Each row was made from one walk, in order. Every step used is in the known rows, and no mark comes twice. Write each row's walk.
In the rows, 128 means zero.
Known rows:
n, b, f, a, v: [ 92 104 146 130  99 187 118 183 112 142 146 111 163 130 108 122 113 119
 164 133 135 147 141 109 130 187  83 126 145 133 123 148 120 113 157 137
 111 141 153 127 151 139 139 108 112 153 127 126 132 125 125 107 132 152]
m, y: [118 148 135 117 128 105 149 111 117 185 135 123 102 142 115 128 124 115
 143 148 122 104 126 141 140 137 113 117 127 135 120  99 114 121 154 136
 117 123 112 147 127 128  98 109 145 136 115 143 150 120 127 114 146 149]
k, f, d, w, t: [ 99  73  91 124 123  73 136 106 135 130 146 106 151 142 129  99 130 114
 154 135 108 167 130 156 149 182 104 125 124 122 134 135 120 105 129 142
 147  65 107 139 128 133 109 116 139 119 114 138 138 114 110 109 166 117]
n, b: [117 122 137 144  99 124 142 128 137 122 134 130 113 132  96 123 116 131
 161 122 128 142 123 116 136 139 112 135 139 137 137 100 121 115 135 130
 144 164 165 128 128 134 115 126 123 144 122 134 131 126 124 119 133 153]
d, f, e: [ 86  92 159  92 122 155 129  91 121 104 111 117 115 128 116 118  94 146
 142 140 129  91 121 145 140  98 113 116 137 142 119 128 128 125 142 144
 153 110 129 128 124 119 127 118  93 133 119 110 132 132 110 109 140 100]
f, d, w: [117  88 124 135 129 107 129 153 154 134 116 112 127 148 114 113 115 117
 138 133 130 131 127 145 156 109  91 124 146 123 126 133 115 114 145 132
 144  89 121 140 120 121 122 121 113 122 117 112 134 134 107 120 147 116]
j, e, m: [ 99  72 138 163 159 124 137 127 138 170 113 113 103 111 130 131 133 124
 144 107 162 125 130 127 143 117 113 119 133 136 115 129 115 121 133 151
 116 119 107 157 121 125 120 134 123 154 111 112 152 117 123 138 151 133]
k, f: [102 111 129 134 119 107 139 105 108 144 136 123 130 128 141 106 120 131
 136 151 120 141 120 143 134 173 114 131 121 130 120 122 119 113 133 133
 129 101 125 152 133 134  95 114 140 149 126 153 150 104 112 117 146 142]
n, b, f, a, w: [ 90  81 153 159 119 139 122 168 120 137 115 121 164 149 114 126 114 135
 190 121 137 165 128 140 127 148 100 118 140 132  93 131 110 128 154 149
 118 170 168 147 140 150 126 112 122 134 120  99 124 123 133 119 136 156]
f, a, w: [116  91 149 172 150 143 120 188 130 156 117 124 149 161 134 117 125 140
 175 121 137 134 133 152 132 143  91 111 124 131  73 116 119 131 151 146
 112 123 125 140 132 137 114 120 138 121 123 110 132 118 116 105 143 128]
k, f, d, w: [ 98  81 118 121 121  90 134 128 133 139 120 111 143 145 136 101 121 121
 142 148 123 147 123 149 154 155 103 128 136 120 119 146 110 111 137 134
 151  71 113 155 126 126 106 114 140 134 119 109 138 126 104 105 150 111]
n, b, f, e, m: [ 53  65 162 119 122 141 136  91 123 113 123 122 153 123 105 133  94 145
 195 113 147 151 123 113 148 142 120 119 144 138 140 144 121 127 151 141
 146 166 180 143 127 134 140 110 112 146 114 107 137 123 145 132 136 135]
n, b, f: [ 93  98 146 124 100 124 136 123 127 134 140 126 134 121  99 127 107 124
 157 138 129 155 119 119 130 130 113 135 146 138 145 118 113 112 138 135
 127 166 171 144 132 142 119 115 112 156 120 132 139 114 134 146 136 174]
j, e, m, y: [ 93 105 132 145 158 120 153 112 121 201 115 108  89 122 129 139 142 111
 148 125 155  94 135 129 145 124 123 105 128 135 107 117 110 128 149 155
 108 122  89 168 121 124 110 119 150 146 105 119 157 130 135 115 151 134]
a, v: [114 136 141 142 114 136 124 148 127 145 155 122 129 138 122 113 128 108
 130 136 136 141 145 119 141 157  86 130 136 133 114 127 116 117 142 132
 129 100 107 121 138 127 117 124 125 151 130 171 155 106 108 120 146 139]
j, e: [113  81 130 165 130 134 133 118 135 159 139 116  96 114 120 126 127 133
 129 123 147 128 126 130 129 123 111 129 136 142 110 131 123 113 126 149
 110 128 109 155 127 132 117 135 112 148 117 127 149 121 115 138 146 145]
a, v, d, f, e, j: [ 71  78 151  56 130 178 126 103 122  94 110 100 135 134 122 105 122 129
 137 121 137  99 147 130 137  93  98 112 145 135 118 157 132 119 156 137
 180  65 109 121 139 111 131 111 129 146 123  97 146 137  91 109 149 106]
f, d: [121 115 119 145 124 150 135 150 133 129 123 115 126 141 115 117 115 130
 150 131 130 136 128 139 145 149  91 127 135 127 106 117 133 119 142 142
 132 106 141 143 124 123 126 118 119 119 118 134 133 121 105 121 133 131]
t, w, k, f, a: [ 58 102 134 161 165 139 121 172 111 179 140 112 136 149 137 111 124 156
 153 167 116 142 117 141 144 213 101 109 128 142 112 174 122 113 142 134
  99 107 122 114 121 131 105 101 162 131 115 118 136 115 117 131 169 114]
w, k, f, a, v, x: [ 61  98 111 171 120 184 125 181  94 185 169 103 176 150 148  82 140 145
 130 164 130 127 152 137 138 252  96 111 126 137 116 145 112 108 145 132
 115  68 127 119 144 124 101 105 155 140 132 106 148 100 127  79 168 120]
a, w, k: [ 85 106 134 181 131  83 129 170 124 159 138 135 131 172 136 107 143 135
 153 145 138 139 130 151 154 121 116 121 127 145  84 115  97 128 141 153
 150 134 123 120 123 135 104 123 148 130 120 144 157  94 124 144 168 144]
w, k, f: [ 67 108 111 149 120  97 142 123 106 161 157 129 131 141 144  93 136 139
 134 169 122 127 116 139 147 183 127 127 125 142 121 125 105 109 133 140
 128 112 123 129 128 133  97 113 156 146 120 149 160  88 121 136 165 143]
d, f, a, v, k: [ 98 103 152  95 114 207 117 160 114 186 109 114 139 121 115 118 117 113
 112 153 134  71 154 136 137 120  81  99 142 130  94 130 129 122 145 142
 159  61 118 120 136 112 130 107 106 156 127 124 138 125  99  68 131 104]
a, f, e: [ 90  76 154 137 109 111 114 144 121 119 130 130 141 140 110 111 103 131
 170 120 146 126 125 135 146 148  98 125 132 138 103 157 138 128 144 142
 144 130 114 131 119 138 124 121 122 128 129 121 131 118 116 122 129 117]
d, w, k: [ 92  84 130 134 130  74 132 170 148 175 139 128 116 155 120 104 133 119
 125 153 127 115 118 137 164  99 115 119 143 143 142 132  95 111 141 135
 147 116 111 113 118 127 106 125 131 139 115 119 156 113 124 147 181 129]
e, m, y: [102 137 142 121 153 108 150 112 119 194 112 119 107 141 125 133 128 110
 151 132 135 101 135 134 154 136 114 103 122 128 121  97 102 133 157 142
 126 113 113 148 123 118  99 110 166 140 109 141 155 120 138 108 149 139]
b, f, d, w: [ 94  62 133 103 128 109 123 151 145 146 120 110 147 139 113 121 106 110
 140 146 130 147 122 144 152 105  93 118 152 125 138 154 106 114 146 142
 129  89 129 159 123 127 125 118 107 131 113 106 142 123 116 144 152 133]
k, f, a: [107  94 128 139 144 152 133 134 103 158 128 117 145 130 138 106 117 146
 152 145 118 125 123 141 126 207 102 122 119 128 111 127 129 114 143 133
 107 101 124 147 140 132 111 107 145 136 124 116 133 117 111  96 143 123]
v, d, w: [112  99 135 101 123  90 137  86 144 158 117 123 122 133 114 113 123 120
 128 132 126 130 124 141 150  96  92 112 149 126 145 127 114 104 134 122
 162  98 103 134 123 130  84 121 151 151 119  99 146 132 108 130 156 148]
b, f: [ 97  93 148 114 125 119 127 128 113 160 142 121 134 124 118 125 109 122
 131 151 130 147 121 135 132 124 103 124 137 136 135 129 109 114 143 138
 107 127 141 152 129 133 112 117 112 148 117 141 149  98 123 158 150 168]
y, m: [113 121 142 147 142  87 139 104 110 152 100 124 112 128 122 124 114 114
 137 154 135 147 117 124 143 121  94 125 126 137  96 100 121 129 142 130
 125 117 129 144 128 124 101 113 141 137 128 162 138 114  88 121 145 149]
n, b, f, e, j: [ 69  33 155 105 129 137 132 148 148  97 133 117 147 134  95 119 107 148
 179 118 137 148 115 118 127 139 128 138 143 146 142 167 121 126 159 136
 143 167 195 148 133 133 156 113 106 132 119  96 141 128 133 139 143 139]
k, f, e, m: [ 59  81 146 127 156 124 140  76 112 130 120 123 149 130 145 109 106 152
 174 125 140 137 125 138 148 182 119 118 119 132 115 148 123 129 140 139
 151 103 125 148 127 127 118 109 157 142 120 124 145 111 126 105 145 105]
t, w, k, f: [ 50 117 133 160 150 100 127 133 118 166 151 118 122 147 137 107 130 144
 138 173 119 159 115 141 151 184 115 119 132 144 124 170 109 113 127 132
 121 107 116 115 116 131  91 110 167 142 116 162 152 101 117 150 175 137]
t, w, k, f, a, v: [ 53 123 128 169 155 162 111 192 101 181 163 107 153 157 142 105 136 141
 145 163 122 153 139 130 148 233  82 111 131 137 100 192 117 110 143 130
 103  78  99 102 135 128 111 101 170 142 124 152 147 109 114 114 171 116]
a, w, k, f: [ 59  97 122 178 126  70 135 128 108 160 146 131 146 167 159  94 147 138
 154 161 132 154 127 163 151 158 128 124 119 140  78 121  95 122 137 151
 151 116 118 134 132 144  94 114 171 139 123 153 162  86 120 131 171 146]

Which walk is each row?
[ 72  75 120 131 127  62 137 136 128 172 138 126 130 151 143  95 138 126
 130 171 121 123 117 145 162 137 125 123 136 139 140 138  89 107 131 136
 153  97 109 127 126 132  91 118 156 149 119 125 159 103 122 135 179 125] | d, w, k, f
[ 50 118 110 162 146 120 130 138 116 138 141 110 136 156 133 106 125 149
 154 172 119 164 118 147 156 188 102 115 135 136 106 173 122 111 132 138
 123  90 124 125 114 123 109 104 156 125 113 150 143 112 111 142 162 117] | t, w, k, f, d
[ 88  86 131 186 153 123 123 207 122 172 126 128 147 172 139 106 139 144
 166 135 138 127 132 154 148 147 105 108 126 143  76 122 109 129 153 153
 121 132 128 117 130 138 116 117 148 116 119 114 139 104 122 124 164 127] | f, a, w, k
[ 97  96 139 164 145 129 123 153 104 154 121 123 164 155 154 107 124 143
 176 136 132 150 132 163 130 194 102 115 117 127  75 129 114 128 144 145
 121 102 121 154 142 143 104 111 161 130 126 119 135 112 111  94 144 127] | k, f, a, w
[ 87  78 109 143 128  89 132 180 148 151 129 118 126 163 118 102 131 123
 142 154 129 123 123 141 171 113 105 117 147 137 128 136 107 111 144 139
 148  99 126 119 115 119 122 121 130 118 114 109 145 119 115 138 168 113] | f, d, w, k
[ 26  95 145 149 148 114 127 104 117 143 158 122 135 154 135 106 114 180
 159 160 124 157 112 140 155 195 117 115 129 151 113 191 122 117 138 137
 135 120 120 109 114 130 111 105 151 126 118 135 147 113 119 142 168 106] | t, w, k, f, e
[ 68  76 105 114 135  99 137 120 109 184 123 118 148 141 144  90 136 143
 149 161 117 108 123 146 154 159  96 104 140 130 134 143 115 100 142 130
 148  87 106 123 132 135  89 101 182 145 117  70 142 124 108 118 169 127] | v, d, w, k, f, a
[104 104 144 111 137 161 127 109  98 138  78 111 138 140 137 119 120 138
 158 129 132 100 139 169 131  82  85  91 140 125  86 105 124 121 146 149
 152  96 114 135 133 133  99 109 148 137 116  83 121 139  99 103 139 130] | v, d, f, a, w
[ 40  56 131 122 128  74 133 102 132 147 147 128 142 154 142  89 121 155
 152 161 125 124 115 142 166 152 128 121 135 147 133 166 104 114 140 135
 168 109 117 122 123 132 113 111 147 134 121 103 154 114 124 125 175  99] | d, w, k, f, e
[ 98 124 140 152 113 164 124 155 122 162 167 109 151 139 119 107 127 123
 113 136 135 140 156 134 135 182  85 119 135 131 125 121 113 114 134 124
 132  76 115 127 131 121  96 128 120 148 133 136 152 110 124  87 151 141] | a, v, x
[ 91 100 125 130  94 144 137 133 126 107 127 115 146 129  99 125 106 127
 173 138 131 166 121 127 138 149 104 135 151 130 125 128 124 113 142 145
 123 150 186 155 131 133 138 108 109 135 115 125 130 124 122 136 124 159] | n, b, f, d
[ 81  92 140 151 140 149 122 193  99 153  98 115 136 165 142 112 131 133
 149 148 135  85 132 165 148  92 107  97 131 141  79 114 107 125 153 160
 143 112 122 117 132 128 117 116 130 126 114  94 134 115 114 116 165 113] | d, f, a, w, k
[ 76  87 113 156 140 141 136 156 101 171 140 120 142 142 144  96 131 153
 157 165 120 110 120 140 140 207 113 121 122 141 110 130 123 111 146 141
 110 111 127 126 137 131 112 105 159 134 120 116 142 102 119 120 159 124] | w, k, f, a
[ 56 114 106 109 104  75 134  87 110 169 157 117 148 146 146  86 150 115
 123 169 125 124 141 135 165 158  99 116 145 132 130 155  99  97 135 130
 173  68  79 112 138 135  78 105 181 167 125 130 170 107 102 124 176 138] | a, v, d, w, k, f
[115  71 128 135 104  86 116 198 146 131 107 111 145 154 110 109 117  90
 146 130 144 130 132 146 160 111  81 120 146 118 113 154 114 118 139 140
 150  81  99 138 114 133 118 125 120 130 122 102 127 131 108 122 139 116] | a, f, d, w
[ 55  56 162 109 155 136 129  91 120 136 125 119 152 123 126 128  98 146
 174 128 147 141 122 128 150 139 108 114 134 137 130 152 116 128 152 145
 133 126 151 149 124 128 134 111 121 139 114 112 146 108 133 140 146 127] | b, f, e, m
[ 70  25 162  96 159 135 126 165 141 121 134 115 148 135 115 117 108 145
 158 123 138 140 115 134 131 133 118 126 134 144 136 173 121 129 163 141
 126 121 159 152 129 126 150 112 108 126 117  98 152 110 125 151 152 130] | b, f, e, j
[ 92 126 117 118 121 172 129 107  85 159 144 110 161 125 143  96 131 134
 150 138 123 137 149 132 130 226  76 113 132 120 104 142 137 105 144 128
 130  73  99 130 155 134  99 100 175 157 130 120 140 119  94  92 135 141] | k, f, a, v, d
[ 76  59 119 140 143 111 129 175 122 182 128 118 145 152 144  92 133 133
 148 165 119 106 117 145 156 165 107 112 131 136 127 149 103 108 148 133
 126  95 114 127 133 132 107 109 156 138 119  89 145 117 120 114 175 107] | d, w, k, f, a
[101  85 146 132 113 168 128 160 117 143 126 117 147 124  99 129 102 136
 171 132 126 141 120 117 124 156  99 125 142 135 133 129 126 114 150 136
 104 164 177 142 140 140 133 107 118 143 119 101 124 124 132 123 134 158] | n, b, f, a
[ 71  69 158 106 128 134 126 108 121 131 145 123 146 128 116 122  94 151
 158 138 134 147 116 135 136 137 111 122 136 143 131 155 127 121 150 141
 127 138 145 149 129 134 133 110 103 133 120 117 144 109 124 144 141 139] | b, f, e
[112  81 139 138 149 150 120 151 110 129 109 107 144 147 127 121 125 124
 161 118 122 120 141 170 127 120  99 103 115 131  88  99 125 130 138 165
 134  97 108 122 135 134 115 124 118 115 111 126 121 116 114  99 164 119] | d, f, a, w, t
[113 116 152 111 124 206 115 183 103 145 114 100 132 132 127 116 115 109
 126 142 131  86 148 129 133 126  76 107 136 128 107 127 126 116 151 141
 124  75 105 120 145 116 127 118 109 148 123 125 129 128 103  89 143 107] | d, f, a, v
[117  97 120 153 103 116 118 188 119 120 112 113 142 144 114 112 117 103
 156 128 145 131 132 144 149 151  82 127 134 125  94 138 134 121 141 146
 128 100 119 141 121 132 124 117 128 127 123 136 122 116 106 127 122 132] | a, f, d
[ 93  48 106 107 133  90 128 142 143 141 148 104 155 136 108 118 118 108
 147 135 117 173 128 152 149 127  92 121 137 127 152 143 116 109 139 148
 127  85 124 140 124 133 124 117 105 118 108 133 139 106 117 146 170 143] | b, f, d, w, t
[ 83  57  95 118 123  84 140 101 147 166 137 119 157 135 112 100 131 117
 137 150 110 150 135 162 152 174 108 119 127 124 128 143 126 114 121 145
 189  46 123 136 121 127 111 105 139 130 116 146 147 110 106  91 159 114] | v, k, f, d, w, t
[ 87  67 120 106 113 100 137 109 145 168 115 124 150 136 124 103 125 122
 130 160 124 130 130 155 159 143 103 121 141 120 109 150 119 119 130 137
 191  55 127 159 119 125 110 105 139 147 122 117 147 123 108  87 137 108] | v, k, f, d, w
[ 99  77 118 173 152 122 126 140 106 152 143 118 170 153 146 105 137 139
 178 122 118 174 136 167 126 218 106 114 102 128  85 124 122 124 137 156
 126  98 105 134 142 149 104 114 161 114 120 141 134 102 116  95 163 136] | k, f, a, w, t
[ 99 115 127 140 125 170 121 164  99 162 147 112 158 136 145 100 126 127
 142 148 126 141 145 131 132 234  83 123 120 124 100 147 126 114 148 133
 111  78 103 134 154 133 116 107 147 148 132 141 143 110 104  81 145 124] | k, f, a, v
[ 86  61 121 155 145 127 129 127 115 185 136 131 175 144 133 104 139 139
 165 140 120 147 143 173 130 207 109 110 105 129  71 123 129 130 128 156
 163  81 127 135 136 144 105 104 162 126 122 143 141  96 115  75 150 128] | v, k, f, a, w, t
[ 73 108 112 155 128 153 124 182  90 178 162 117 154 149 150  90 142 131
 145 163 127 116 143 129 145 226  95 119 126 137  98 148 119 108 151 142
 116  91 105 114 149 129 119 105 156 143 128 146 151  97 111 104 163 121] | w, k, f, a, v
[ 75  67 163 138 140 105 117 130 119 130 110 123 153 139 123 118 107 123
 179 108 161 126 131 130 159 139 100 113 127 133 103 155 129 136 146 147
 153 121 117 132 116 131 128 121 138 136 123 112 134 116 127 117 133 107] | a, f, e, m
[109 101 145 133 128 190 117 176 124 206 140 128 148 131 114 113 126 123
 129 142 137  97 150 122 139 179  76 109 135 131  93 138 134 122 148 134
 152  81 126 123 136 122 134 109 127 148 132 134 142 115 108  78 130 117] | f, a, v, k
